Every row comes from one small tree of marks. The marks that hang from a mark follow it in brackets, in the order of their numbers. Every link used is in the known rows. Which tree was each row made from?
Known rows
k_592[k_744[k_22 k_653[k_664[k_209]] k_683]]: [ 27 -27  29 -33   4 -17  30  -9  14  -4  27 -19  18 -34 -11 -40  33  44
 -59  20   9  -4 -10 -44 -15  23 -38  -2  24  -7  15  11 -32   2]
k_275[k_664[k_209 k_360] k_744]: [ 36 -23  -1 -16  13 -19  31  28  35   5  32   3   0   9  -3 -49  11  -5
 -58  19 -11   2 -62  -2   4   9  -8   9  13 -14 -15  10 -37  27]
k_744[k_22 k_275[k_664] k_653 k_683 k_834]: [ 57  -6  28 -32  34  -5  16 -28  24 -10  42 -14  36 -47 -32 -46  46  55
 -41  18  25  39  -7 -32 -10  20 -31  17  47   6  16  -5 -32  -3]
k_744[k_22 k_275 k_653]: [ 47 -18  42 -43  21   1  24  -9  30   8  30 -10  31 -37  -9 -29  30  47
 -44  18  -5  17   0 -37   1   0 -17  -2  44   5  -3  -6   9  17]
k_592[k_744[k_683]]: [ 20  -7  18 -27   5  -7  12   9   3   2  24 -22  25 -15  -8 -26  16  22
 -40  13 -11  14  19 -21  12  27 -13  -2  12   0  12  -2 -31  12]
k_744[k_22 k_275 k_653 k_834]: [ 44 -11  31 -40  27   4  21 -24  25   1  35  -9  28 -44 -17 -33  31  53
 -43  18  10  25   5 -42   5  26 -25  -1  41   5   7 -15   0   5]
k_22[k_744[k_653]]: [ 12 -28  26 -50   7  -2  14   6  11  21  28 -12  24 -18   4 -30  17   2
 -27  20 -14  19  -1 -21  -1  10 -18  -4  37   1  -4  -4  12  19]
k_209[k_664[k_360 k_599]]: [ 20  -9 -14 -15  26 -17  26  23  34  -8  25  -2   7   3   5 -35  11  34
 -44  17  -8  17 -27 -41  12   2 -19  -8   6 -16 -15 -18  -5  17]
k_592[k_744]: [ 18 -15  20 -34   1   5  13  16   0  12  15  -9  17  -5   3 -19   5  15
 -35  11 -14  12   5 -17  15  25  -1 -10  11  -4   7  -1 -12  12]
k_744[k_22 k_275 k_653 k_683 k_834]: [ 47  -2  30 -33  30  -7  21 -32  27  -8  45 -21  36 -54 -26 -39  42  62
 -46  20  12  27  18 -45   2  29 -36   6  41  10  12 -17 -18   5]
k_744[k_275[k_385 k_664] k_653 k_834]: [ 71 -17  34 -29  24   9  10   0  27  -5  34  14  35 -26 -12 -45  28  37
 -46  18  16  41 -36 -12  -4  20 -21  14  32  -8  14   6 -21  -5]
k_209[k_664[k_360 k_653[k_744[k_683]]]]: [ 10 -21  -1  -5  32 -32  18   8  15 -14  22  -4   5 -13   4 -44  18  22
 -54  29  -7  13 -27 -50   0   8 -34  -6   0  -9  -3 -23 -33  20]
k_744[k_653 k_683]: [ 27 -13  30 -34  13 -13  13  -3  21  -2  26 -21  34 -27  -7 -38  25  25
 -38  22 -19  21  16 -29   0  16 -21  12  30   4  -1 -10 -12  11]
k_683[k_744[k_22 k_275 k_834]]: [ 42  -5  21 -33  30   2  27 -11   5   2  29  -9  11 -28 -24 -21  21  60
 -28   3   6  27   6 -40  13  29  -4  -7  39  -4   6 -13 -11  17]
k_653[k_744]: [  8 -19  12 -22  12  11  12   9   0  13   3   4  17  -5  15 -17   2  14
 -37  17 -19  27   8 -25  13  15  -8 -12   5  -5 -10   2  -3  11]
k_275[k_385 k_664]: [ 43 -14  25 -18   9   2  11  28  15   4  17  13  25  11   0 -37  13  16
 -29  10   1  36 -42   6  -1  11   3  10  19 -17  -1  18 -25   5]
k_385[k_592[k_744] k_599]: [ 29   2  19 -49  -1 -14  11  15  33  30  22 -29  14  -4  -8 -41  11   1
 -46   1 -23   1   4 -23  20  47  -1 -10  -1 -22   4   5   1  29]
k_332[k_664[k_360 k_592 k_599]]: [ 25  -9 -24 -10  31 -21  15  21  56  23  32 -11 -12  12  17 -22  18  19
 -46  23 -24   3 -12 -37  21   0 -20   6   2 -26   5 -14   4  10]
k_653[k_664[k_592] k_744[k_683]]: [ 13  -5  -3   5  22 -14   3   3  -2  24   6   4  16 -14  20  -8  27  37
 -38  27  -4  20  13 -46   7   4 -33  -8   4 -23  10   6 -11   3]
k_744[k_275[k_385[k_592 k_599]]]: [ 70   9  30 -33  15 -20  13  17  59  21  34 -11  29 -10  -7 -48  22  27
 -58   4 -15  12 -16 -16  18  26  -6  -1   7 -26  -2  12   9  33]
k_332[k_664[k_209 k_592]]: [ 25 -19   2 -17  18 -27  18  11  48  26  30 -18 -10   4  19 -27  16   9
 -48  11 -17   2  -6 -24   4   8  -9   4   6 -24  11  -5   6   5]
k_683[k_744]: [ 22 -14  21 -34  14  -3  19  17  -1   9  11 -12  10  -2  -4 -21   4  23
 -21   5 -26  21   3 -24  11  16  11  -1  27 -10  -7  -5  -4  23]
k_332[k_664[k_209 k_592 k_599 k_653[k_744]]]: [ 13 -40 -31  -6  30 -28  25   8  55  30  18 -19 -20   6  27 -31  11   0
 -76  17 -34  -9 -29 -44   3  -4 -31  -7 -16 -29   1  -9  -3  10]
k_664[k_360 k_592[k_744[k_834]] k_599 k_653]: [ 15  -8 -44 -10  28 -23  13   7  40  22  28 -15 -14   2   4 -30  21  18
 -64  24 -14 -15 -29 -46  27  33 -36  -9   6 -25  12 -31 -21  18]
k_683[k_744[k_275 k_653 k_834]]: [ 50 -18  30 -45  30   4  17 -12  11  -1  28 -12  20 -39 -16 -29  19  46
 -37  13 -11  27  10 -42   8  24 -11   5  38   0   8 -16  -1  13]
k_275[k_385 k_664[k_592]]: [ 41  -4  12  -9  15  -7   7  29  26  25  21  13  18  14  11 -28  23  15
 -28  10  -1  27 -40  -2   4   7  -6   8  27 -33   6  11 -12   8]
k_653[k_664[k_209 k_360]]: [ 24 -15  -2  -8  17 -27  18  13  27  -2  13   9  -4   5   9 -35  17  30
 -55  31  -3   2 -36 -25   0   7 -16  -1   5 -14  -6   6 -10  15]
k_653[k_664[k_209 k_360 k_599]]: [ 27 -14 -26  -4  21 -26  24  15  41  -1  12   4  -4   9   8 -35  16  35
 -67  28 -12  -1 -40 -34   6  -1 -26  -4  -1 -18 -15   6  -9  16]
k_332[k_664[k_360 k_592]]: [ 23  -8  -1 -14  26 -22   9  19  43  23  32  -4 -10   8  18 -22  19  13
 -35  24 -15   4  -7 -29  16   7 -11   8   9 -22  14 -13   3   9]
k_332[k_664]: [ 25 -19  27 -28  13  -5  13  15  20   9  22 -11   8  -1   4 -25   5  14
 -28  15 -12  24   8 -16   7  12   4   8   0  -6   9  -4  -3  -1]
k_744[k_653]: [ 23 -21  31 -42  10   0  12   6  19   8  17 -10  26 -17   3 -32  15  16
 -34  20 -22  19   3 -25   3  12  -9   4  27   0  -6  -7   8  11]
k_209[k_664[k_360 k_592 k_599 k_653]]: [ 18 -11 -33  -4  36 -42  21  23  51  14  26 -10 -10   8  13 -36  23  26
 -55  22 -17  -5 -45 -52  11  -9 -30  -6  10 -30  -7 -35   2  26]
k_209[k_664]: [ 19 -12  21 -25  14 -11  18  18   6   0  18  -2  18  -7   4 -28   8  29
 -26   9  -2  30  -6 -28   3   9  -3  -8  11 -11  -5 -14   1   8]
k_385[k_592[k_744[k_834]]]: [ 18   1  11 -36   6  -6  12   3  16  18  23 -15   8 -13  -9 -36  14  18
 -33   5  -6  12   9 -24  19  59 -10 -15   4 -14  16  -5 -13   8]
k_664[k_209 k_592 k_653[k_744]]: [  5 -29 -15  -7  23 -25  17   4  35  31   8  -7  -8   3  26 -29  15  -1
 -67  20 -31  -7 -28 -37   3   6 -25 -12   7 -23  -7 -10  -1  24]

Which tree is each row?
[ 15 -18  -7 -16  22 -34  17  25  26  15  28  -6 -11   1  12 -31  20  15
 -50  21  -7 -12 -39 -46   9  11 -24 -12  13 -27  16 -32 -10  23] | k_209[k_664[k_360 k_592[k_744] k_653]]
[ 74 -11  26  -7  28 -26  13  14  33  -7  31  -5  34 -13 -19 -49  34  32
 -57  19   3  24 -47  -3  -6  -7 -15  20  21  -7  11   3 -42  17] | k_744[k_275[k_385 k_664[k_653]] k_683]
[ 31 -11   7 -17  29  15  10 -12   4   6  16   9  20 -26   2 -17  12  38
 -48  20   0  36  13 -34  18  25 -19 -13   5   1   2  -5  -7   6] | k_653[k_744[k_275 k_834]]
[ 20  -7 -10 -17  27  -8  18 -13  25  26  21  -5   9 -24   2 -21  36  60
 -38  20  12  14  -7 -61   5  19 -43  -6  27 -28   8 -10   5  -8] | k_744[k_22 k_653[k_664[k_592 k_599]] k_834]
[ 25  -6  25 -20   8 -13  34  10  12  10  38 -20  26 -23 -16 -31  19  30
 -35   9  -5  11   3 -23  13  22 -15   1  22  -5  -8  -3 -37  21] | k_275[k_744[k_22 k_683]]
[ 67 -12  50 -19  20 -12  24  -3  23  -7  34   3  43 -43 -13 -35  44  74
 -51  26  19  21 -15 -39  -9   1 -37   6  34 -10  14  13 -21   4] | k_744[k_22 k_275[k_385] k_653[k_664] k_683]
[ 50  -9  28 -19  20   0  19  16  34  19  19  13  27 -15  11 -34  17  31
 -53  10 -16  19 -14 -24  14  15 -15 -17   6 -19  -3  17   1  24] | k_653[k_744[k_275[k_385[k_592]]]]
[ 19  -8 -35  -4  32 -36  15  18  56  26  20 -13  -8  13  11 -31  24  15
 -59  27 -32 -13 -35 -40  19  -3 -26  -1  15 -24 -10 -26   2  33] | k_664[k_360 k_592 k_599 k_653]
[ 13 -22  24 -42  11 -15  13  -1  12  11  37 -23  32 -28  -5 -35  27   9
 -30  22 -10  21  11 -25  -5  13 -30   3  37   6   1  -6  -7  20] | k_22[k_744[k_653 k_683]]
[ 42  -1 -26   0  26 -14  15  34  51  17  27  14   5  25  13 -35  25  19
 -48  17  -9  14 -61 -15  13  -1 -22   7  22 -37  -5   7 -18  17] | k_275[k_385 k_664[k_360 k_592 k_599]]
[ 55 -13  15 -10  27  21   9   3   7   0  20  29  26 -14   0 -30  16  34
 -49  15  18  49 -32 -11   6  22 -19  -2  10 -12   9  16 -32  -4] | k_653[k_744[k_275[k_385 k_664] k_834]]
[ 27 -19  22 -27  16 -13  10  10  17   1  14  11  11 -12   7 -32  22  33
 -39  38  -7  11 -19 -38   1   4 -22   6  21  -9   1  -2   0   8] | k_744[k_653[k_664[k_360]]]
[ 55  -6  42 -67  12  -9  23  -7  51  26  39 -33  26 -39 -19 -46  31  29
 -61   5 -13  -5   1 -44   9  34 -19 -10  28 -13  10   2  10  31] | k_385[k_592[k_744[k_22 k_275 k_653]] k_599]
[ 11 -34 -36  -7  28 -24  29   9  48   3  11  -6 -12  10  16 -45   8   5
 -87  27 -34 -11 -52 -39   8   6 -33 -11  -7 -12 -25  -8 -18  31] | k_664[k_209 k_360 k_599 k_653[k_744]]
[ 44 -28  36 -37  -4 -19  25  19  36  13  21   0  13 -14   7 -52  23  23
 -63  14  -6  -9 -40 -27 -10  32 -28  -9   7 -31  14  25 -12   9] | k_275[k_385[k_592[k_744[k_653[k_664[k_209]]]]]]
[ 22 -15  28 -31  15   0  17 -16   2   3  18   2  17 -30  -9 -29  27  53
 -27  23  21  28  -3 -44  -3  34 -27  -2  27  -9  10  -3  -7 -12] | k_744[k_22 k_653[k_664] k_834]
[ 58  -1  13 -34  23 -14  14  19  39  12  28  -1   9  -8 -12 -44  28  21
 -49  16  -6   5 -35 -15   9  11  -6  -2  18 -10  14   8 -16  29] | k_385[k_592[k_744[k_275[k_664[k_360]]]]]
[ 18 -11  -8  -9  31 -43  15  21  38  13  26  -3  -9   4  12 -34  23  21
 -42  24 -10  -2 -40 -44   6   0 -21  -4  16 -27   2 -35   2  24] | k_209[k_664[k_360 k_592 k_653]]
[ 35  -7 -15   4  45 -33   8  -2  40  15  27  -6   6 -20  10 -27  36  29
 -71  37 -21  -4 -13 -50  14  -8 -41  -2  16 -10   6 -22 -15  34] | k_664[k_360 k_592 k_653[k_744[k_275 k_683]]]
[ 26 -30   0 -21  22 -22  21  16  40  11  21 -26  -1   3   0 -36   7  11
 -50  17 -25   7 -16 -27   7  -2  -8   7 -10 -11   1 -14  -8   5] | k_332[k_664[k_599 k_653]]
[ 42 -17  33 -48  17  14  23 -21  15   2  37 -11  25 -46 -18 -29  27  50
 -50  14  12  14   8 -43   8  37 -28 -10  35   4  21 -11 -13   3] | k_592[k_744[k_22 k_275 k_653 k_834]]
[ 59 -24  44 -51  28   5  28  -2  13   4  25  -9  22 -29 -23 -33  28  45
 -30   7  -3  28 -26 -32 -11  -6  -2  11  60  -3   2   4  -8  19] | k_683[k_744[k_22 k_275[k_664] k_653]]
[ 33 -18  10 -17  20 -36  18  -2  36 -14  25  -7  12 -20   0 -49  33  35
 -64  37  -6   2 -23 -41 -11   9 -39  13  17  -7   0   0 -21  12] | k_744[k_653[k_664[k_209 k_360]] k_683]
[ 55  -7  -3 -10  30 -16   9  28  39  28  44  21  13   5   8 -29  36  16
 -41  22  10  16 -59  -7   6 -12 -24   1  42 -25   9   9  -8  30] | k_22[k_744[k_275[k_385 k_664[k_360 k_592]]]]
[ 38  -7  14 -26  23 -16  13   0  15  12  40 -18  34 -28 -11 -26  30  29
 -38  18  -1  24  15 -19   7  -3 -21  -4  29   9   2  -3  -8  28] | k_22[k_744[k_275 k_683]]
[ 69 -13  15 -24  28   5  37  20  27   1  28   1  22  -5 -20 -32  22  56
 -42  -5   1  28 -49 -21   2  -6  -3   2  40 -22  -6  17 -26  22] | k_683[k_744[k_22 k_275[k_385 k_664[k_599]]]]
[ 20  -9 -30 -10  21 -24  23  11  54  28  20 -17   2   8  17 -26  19  19
 -60   9 -29  -1 -15 -31  12   3 -20  -7  15 -24 -15  -6  10  21] | k_664[k_209 k_592 k_599]
[ 26  -7 -16  -6  22 -15  15  20  25   3   9   7   6   6   6 -24  15  41
 -45  30  -8  11 -23 -35  14  -3 -19  -2   1 -16 -10   2  -7  12] | k_653[k_664[k_360 k_599]]
[ 42  -6  15 -29  17   8  11  -6   6   5  28  -4  20 -27  -9 -21  14  39
 -47  14   5  20  14 -26  22  34 -13 -11  12   2  21  -9 -16   6] | k_592[k_744[k_275 k_834]]
[ 48  -4  -1 -12  42 -21  14 -12  34  24  31  -7   5 -17 -17 -32  42  40
 -42  16  19  19 -37 -30   1   8 -20   5  38 -16  18 -19 -13   9] | k_744[k_22 k_275[k_664[k_592 k_653]] k_834]
[ 44  -7  17 -27   7 -11  16  37  36   8  27  10   8  13  -4 -52  20   6
 -41  10  -3   8 -58  -1   6  32  -8  -1  13 -29  12  20 -34  20] | k_275[k_385[k_592[k_744]] k_664[k_360]]
[ 60 -24  22 -29  33 -17  18  13  12   8  14 -10  10  -9 -19 -34  17  26
 -39  11 -15  20 -39 -18  -3 -15  10  12  32  -6   4  -5 -16  27] | k_683[k_744[k_275[k_664[k_653]]]]
[ 51  -8  25  -6  21   2  16   7  15  -4  25   9  39 -24   5 -26  21  42
 -59  18  -6  29   0 -24  11   8 -26  -5   9  -6   1  12 -27  16] | k_653[k_744[k_275[k_385] k_683]]
[ 28  -4  24 -34   9 -19   9 -10   9   7  26 -19  21 -42 -15 -44  34  40
 -39  21   9  12  15 -45   1  52 -37  -2   8 -14  32   2 -25  -6] | k_385[k_592[k_744[k_653[k_664] k_683 k_834]]]
[ 11 -15  13 -39  16 -11  10 -16   8   5  43 -24  28 -35 -12 -39  30  15
 -30  22   5  30  16 -29  -1  38 -37   3  32   5   9 -13 -17   6] | k_22[k_744[k_653 k_683 k_834]]
[ 38 -12  17 -38  27 -10  11 -22  17   5  51 -20  36 -51 -18 -35  36  34
 -42  25   9  29  18 -32   2  22 -40   2  37  13  14 -15 -10  13] | k_22[k_744[k_275 k_653 k_683 k_834]]
[ 37   2  -8  -1  23 -28  17  26  30  19  39  -4  10  -2  -4 -35  29   8
 -39  22 -10   6 -32 -17  14   5 -22  16  24 -23   1  -3 -40  26] | k_275[k_664[k_360 k_592] k_744[k_683]]
[ 29 -25 -19 -17  24 -25  28  15  62  -2  32 -14 -12  11   9 -44   9  13
 -68  19 -22  -1 -28 -27   8   6 -17   5  -8 -13  -7  -3 -12  12] | k_332[k_664[k_209 k_360 k_599]]
[  9 -15 -27  -4  30 -13  16 -14  16   0  16 -20  13 -17  -4 -37  16  26
 -61  21 -14  22  -1 -44  12  31 -39  -5  -8  -5  -4 -19 -36   7] | k_664[k_599 k_653[k_744[k_683 k_834]]]
[ 16 -17  14 -28  16 -15   6 -15  -7   6  32 -11  25 -37 -11 -34  33  33
 -27  30  20  31  10 -35  -7  28 -43   2  24  -2  17  -3 -17  -4] | k_22[k_744[k_653[k_664] k_683 k_834]]
[ 11  -7  15 -35   7  11  21  -7  -2   7  25  -9  11 -16 -13 -24  15  33
 -32   6  14  18   5 -29  15  55 -13 -15  20  -6  14  -8 -27   0] | k_592[k_744[k_22 k_834]]
